Every row comes from one small tree of marks. Brackets hold a mark, then the marks that hang from it, in the order of their numbers. Every link used is in the known rows. Which tree was each row made from?
Known rows:
{z_90 {z_38 z_74}}: [-2.95 -3.25 -0.28  1.83  0.93  4.18 -2.47  0.45 -1.37 -0.05  1.18  1.12
  1.31  0.17 -3.38 -0.37  2.74  1.44  0.52 -0.72 -0.11]
{z_901 {z_38 z_74 z_422 z_960}}: [-2.45 -1.03 -1.73 -0.43  2.25  4.75 -2.44  1.24  0.67  0.59  2.36 -0.40
  1.74 -0.62 -1.86 -0.81  1.96  2.02 -0.18 -0.16  2.22]
{z_387 z_820}: [-2.08 -1.94 -0.31  2.81  0.81  4.06 -3.36 -2.08 -1.31 -0.52  0.02  0.89
 -0.41 -2.66 -3.92 -2.03  3.16 -0.64 -0.45 -1.85  0.26]
{z_901 {z_38 {z_74 z_746} z_422 z_960}}: [-1.73 -0.18 -2.58  0.65  2.71  4.59 -2.02  1.19 -0.01  0.32  2.58 -0.77
  3.14 -0.50 -2.53 -0.83  0.80  1.23  0.05  0.01  2.46]
{z_901 {z_38 z_74 z_422}}: [-2.75 -1.50 -2.15  1.11  1.17  4.48 -2.96  1.43  0.18  0.43  1.39 -0.26
  0.80 -0.50 -2.20 -1.10  2.25  1.19  0.43 -0.66  2.11]
{z_387 z_746 {z_820 {z_516 z_38}}}: [-2.06 -1.44 -0.57  3.42  1.18  4.57 -2.74 -4.08 -1.75  1.63 -1.31 -1.10
 -0.89 -2.38 -4.30 -0.35  0.78 -1.03 -1.87 -0.54 -0.48]
{z_38 z_74}: [-2.99 -2.12 -0.94  1.25  2.24  4.18 -1.79 -0.60 -1.70  0.12  1.21  0.30
 -0.04 -1.74 -2.25 -0.92  2.87  1.99  0.50 -1.17  1.21]
{z_90 z_881}: [-2.30 -2.47 -0.34  3.70  1.82  3.11 -2.24 -1.83 -2.91 -0.37  1.42  1.15
  0.09 -2.96 -3.31 -0.97  4.06  0.80 -0.66 -2.09 -0.81]
{z_672 {z_82 {z_90 z_38}}}: [-2.62 -2.89 -1.56  3.90 -0.45  5.49 -2.79 -1.04 -1.21  0.81  0.17  4.16
  1.57  0.12 -1.76 -0.34  3.80  0.21  1.68 -2.26 -1.25]
{z_90 {z_38 {z_74 z_746} z_422 z_960} z_881}: [-1.03 -1.37 -0.13  2.07  2.97  3.59 -2.03  2.14 -2.33  0.53  3.90  0.71
  4.00  0.51 -3.38 -1.23  0.87 -0.10 -0.47 -0.03 -0.05]
{z_820 {z_516 {z_38 {z_74 z_746} z_422 z_960}}}: [-1.62  0.68 -2.05  1.03  4.28  5.47 -0.11 -1.01 -2.05  2.66  1.37 -1.72
  2.84 -2.95 -1.69 -0.56  0.79  1.97 -0.24  0.62  1.53]
{z_672 {z_82 {z_90 {z_38 z_422}}}}: [-2.17 -2.25 -1.86  3.53 -0.12  5.72 -3.01  0.21 -0.74  1.62  0.68  3.79
  1.61  0.14 -1.38 -1.08  3.59 -1.03  2.16 -2.08 -0.15]
{z_516 {z_38 {z_74 z_746} z_422 z_960}}: [-1.43 -0.34 -0.44  0.45  4.57  4.93 -0.97  0.26 -2.09  0.61  1.88 -1.83
  2.94 -1.67 -1.56 -1.09  1.27  0.30  0.73  1.07  2.43]
{z_901 {z_38 z_74 z_960}}: [-2.96 -1.83 -1.40  0.10  1.88  4.45 -2.08 -0.39  0.02 -0.43  1.73  0.00
  1.61 -0.76 -2.32  0.15  2.15  3.67 -0.71 -0.46  0.83]
{z_960 {z_38 {z_74 z_746}}}: [-2.31  0.08 -2.22  2.36  2.36  4.52 -1.69 -0.41 -2.61 -0.04  1.15  0.82
  1.85 -2.52 -4.36 -0.35  1.67  1.76  1.27 -0.69  1.18]
{z_672 z_82}: [-2.82 -2.19 -1.83  3.73  0.74  4.00 -0.99 -2.75 -0.42  0.19 -0.01  2.44
  1.53 -2.33 -2.92 -1.51  3.67  1.15  1.01 -1.99  0.28]
{z_74 z_746}: [-1.84 -1.30 -2.36  3.82  2.17  3.89 -1.40 -2.14 -2.48 -0.33  0.88  0.28
  1.58 -3.14 -3.79 -0.78  2.78 -0.25  0.81 -1.57  1.16]
{z_90 z_38 z_881}: [-2.23 -3.53  0.29  4.21  0.64  3.18 -2.89 -0.66 -2.61 -0.44  1.33  1.87
  1.41 -0.89 -4.37 -0.42  3.82  0.32 -0.58 -1.56 -2.07]
{z_820 {z_516 z_38}}: [-2.76 -1.32 -1.63  2.92  2.15  5.06 -0.85 -3.55 -2.26  1.70 -0.92 -0.62
  0.45 -4.24 -2.54  0.19  3.39  2.38 -0.36 -0.78 -0.27]
{z_82 {z_90 z_38} z_672}: [-2.54 -2.15 -1.75  3.25  0.16  7.05 -5.14 -0.86 -2.13  1.21  0.45  2.74
 -1.16 -0.84 -1.44  1.32  3.39 -1.18  1.25 -2.00 -0.34]
{z_82 {z_90 {z_38 z_422 z_960} z_881} z_672}: [-1.47 -1.18 -0.82  2.55  1.55  6.68 -5.20  0.59 -2.37  1.96  2.75  2.66
 -0.04 -0.57 -0.96  0.53  2.76 -1.78  0.18 -1.56 -0.58]
{z_672 {z_82 {z_90 z_38 z_881}}}: [-2.32 -3.02 -0.81  4.92 -0.30  4.70 -2.96 -0.82 -2.24  0.54  0.78  4.54
  1.81  0.32 -1.99 -0.49  3.69  0.30  0.71 -2.51 -2.57]

Write each row's tree:
[-1.77  0.83 -2.53  1.92  2.70  4.78 -1.98  1.12 -2.00  1.04  1.83  0.47
  1.87 -2.44 -3.87 -1.31  1.40  0.17  1.78 -0.42  2.46]	{z_960 {z_38 {z_74 z_746} z_422}}
[-2.42 -0.91 -1.30  1.62  3.16  5.24 -0.37 -3.67 -1.88  1.91 -0.04 -0.77
  1.31 -4.39 -2.13  0.43  3.08  3.20 -0.91 -0.38 -0.22]	{z_820 {z_516 {z_38 z_960}}}
[-2.26 -1.28 -1.47  3.87  1.38  6.23 -4.80 -1.71 -3.57  1.01  1.21  2.43
 -2.12 -2.39 -0.80  0.56  3.53 -0.71  0.12 -2.72 -0.69]	{z_82 {z_90 z_881} z_672}
[-1.97 -1.87 -0.50  2.95  1.25  6.42 -4.91 -0.86 -2.93  1.02  2.09  3.00
 -0.10 -0.67 -1.40  1.36  2.99 -0.31 -0.29 -1.85 -1.77]	{z_82 {z_90 {z_38 z_960} z_881} z_672}
[-1.70 -2.17  0.74  1.12  2.56  3.70 -2.44  2.19 -1.62  0.82  3.74  1.08
  2.53  0.37 -2.82 -1.19  2.05  0.74 -0.67 -0.23 -0.35]	{z_90 {z_38 z_74 z_422 z_960} z_881}
[-2.50 -2.14 -0.53  3.28  0.81  6.26 -5.25  0.67 -3.31  0.85  1.66  2.80
 -0.81  0.66 -1.13  0.93  2.28 -0.11  0.07 -1.67 -1.48]	{z_82 {z_90 {z_38 z_74} z_881} z_672}
[-2.44  0.03 -1.69  0.85  2.28  4.92 -2.47  1.19 -1.31  1.33  1.66  0.85
  0.35 -2.59 -3.25 -1.19  2.55  0.96  1.54 -0.58  2.22]	{z_960 {z_38 z_74 z_422}}
[-2.30 -1.58 -0.49  2.37  3.14  4.42 -1.22 -1.03 -3.15 -0.62  0.19 -1.36
  1.97 -1.57 -2.54 -0.48  1.85  1.07  0.67  0.33  1.10]	{z_516 {z_38 {z_74 z_746}}}
[-1.79 -1.57 -1.18  3.86  0.65  6.43 -5.68  0.82 -2.77  1.80  1.79  2.81
 -0.80 -0.45 -1.32  0.26  3.12 -2.55  0.69 -1.97 -0.58]	{z_82 {z_90 {z_38 z_422} z_881} z_672}
[-2.26 -1.31 -0.21  2.50  1.65  4.62 -2.61 -2.85 -1.79  1.64 -0.84 -1.31
 -0.73 -1.27 -3.77 -0.48 -0.19 -0.11 -1.94 -0.06 -0.18]	{z_387 z_746 {z_820 {z_516 {z_38 z_74}}}}
[-2.10 -1.16 -2.09  0.82  1.73  4.63 -2.55 -0.22  0.71  0.58  1.82  0.00
  1.54 -1.99 -2.49 -0.59  3.11  0.92 -0.06 -0.77  1.82]	{z_901 {z_38 z_422 z_960}}
[-2.22 -1.79 -0.17  1.90  1.70  6.44 -4.76  0.49 -2.95  1.00  2.65  2.71
  0.04  0.55 -0.82  1.18  1.97  0.70 -0.43 -1.28 -1.42]	{z_82 {z_90 {z_38 z_74 z_960} z_881} z_672}
[-1.83 -0.55 -2.46  2.66  1.31  7.25 -4.86  1.81 -2.23  1.89  1.82  1.75
  0.32  0.61 -0.96  0.28  1.11 -2.33  1.88 -1.03  1.41]	{z_82 {z_90 {z_38 {z_74 z_746} z_422}} z_672}
[-1.89 -2.59 -0.18  4.12  1.62  3.08 -2.26  0.69 -3.35 -0.67  2.13  1.21
  2.96  0.54 -4.29 -0.69  1.54  0.64 -0.42 -0.76 -1.43]	{z_90 {z_38 {z_74 z_746}} z_881}
[-1.83 -0.67 -0.48  2.06  1.91  4.84 -2.86 -1.61 -1.29  2.52 -0.28 -1.64
 -0.72 -1.20 -3.32 -1.28 -0.40 -1.46 -1.47  0.19  0.92]	{z_387 z_746 {z_820 {z_516 {z_38 z_74 z_422}}}}
[-2.04 -1.44 -0.90  2.81  1.13  6.54 -5.54  2.04 -2.80  1.81  2.31  2.46
 -0.75  0.78 -0.68  0.11  2.03 -1.52  0.64 -1.46 -0.29]	{z_82 {z_90 {z_38 z_74 z_422} z_881} z_672}
[-1.55 -2.05 -0.74  3.29  0.81  5.11 -2.79  0.33 -1.49  1.52  2.20  4.19
  2.58  0.30 -1.27 -1.01  3.22 -0.28  0.77 -1.91 -1.42]	{z_672 {z_82 {z_90 {z_38 z_422 z_960} z_881}}}
[-2.91 -1.99 -1.39  2.23  0.64  7.14 -5.01  0.42 -2.21  1.20  0.93  2.43
 -0.96  0.41 -0.86  1.20  2.38 -0.13  1.21 -1.49 -0.03]	{z_82 {z_90 {z_38 z_74}} z_672}
[-1.59  0.17 -0.77  1.93  3.00  5.00 -1.40 -2.39 -2.17  1.03  0.16 -1.03
  2.45 -2.39 -3.12 -1.14  0.18  1.78 -1.57  0.13 -0.17]	{z_387 {z_820 {z_516 {z_38 {z_74 z_746} z_960}}}}
[-2.60 -1.44 -2.63  2.66  1.29  4.07 -2.21 -0.20 -1.11 -0.86  0.87 -0.25
  2.21 -0.43 -3.35 -0.20  1.39  2.00  0.02 -0.70  1.12]	{z_901 {z_38 {z_74 z_746}}}
[-2.10 -0.88 -1.40  0.41  1.87  7.61 -4.78  1.67 -1.33  2.24  2.54  1.97
 -0.21  0.35 -0.03  0.63  1.85 -0.80  1.22 -0.79  1.21]	{z_82 {z_90 {z_38 z_74 z_422 z_960}} z_672}
[-1.82 -1.03 -1.76  1.45  1.43  7.52 -4.94  0.34 -1.24  2.30  2.02  2.27
 -0.29 -0.87 -0.68  0.77  2.90 -1.80  1.29 -1.33  0.88]	{z_82 {z_90 {z_38 z_422 z_960}} z_672}
[-2.60 -3.41  0.64  3.06  1.12  3.19 -2.71  0.76 -2.64 -0.39  1.96  1.61
  1.64  0.47 -3.74 -0.61  2.66  1.50 -0.71 -0.93 -1.72]	{z_90 {z_38 z_74} z_881}
[-1.98 -0.90 -1.82  1.78  1.98  7.18 -4.13  0.18 -2.38  1.13  2.13  1.99
  1.10  0.37 -1.10  1.41  1.06 -0.14  0.86 -0.87  0.24]	{z_82 {z_90 {z_38 {z_74 z_746} z_960}} z_672}
[-2.01 -2.68 -0.48  3.66  0.56  4.91 -2.56 -1.01 -2.02  0.72  1.65  4.47
  2.58  0.21 -1.74 -0.28  3.46  1.00  0.29 -2.11 -2.51]	{z_672 {z_82 {z_90 {z_38 z_960} z_881}}}
[-2.60 -1.63 -1.07  0.84  1.58  7.33 -4.55  0.22 -1.81  1.36  1.91  2.34
 -0.22  0.32 -0.54  1.39  2.08  0.65  0.70 -1.04  0.01]	{z_82 {z_90 {z_38 z_74 z_960}} z_672}
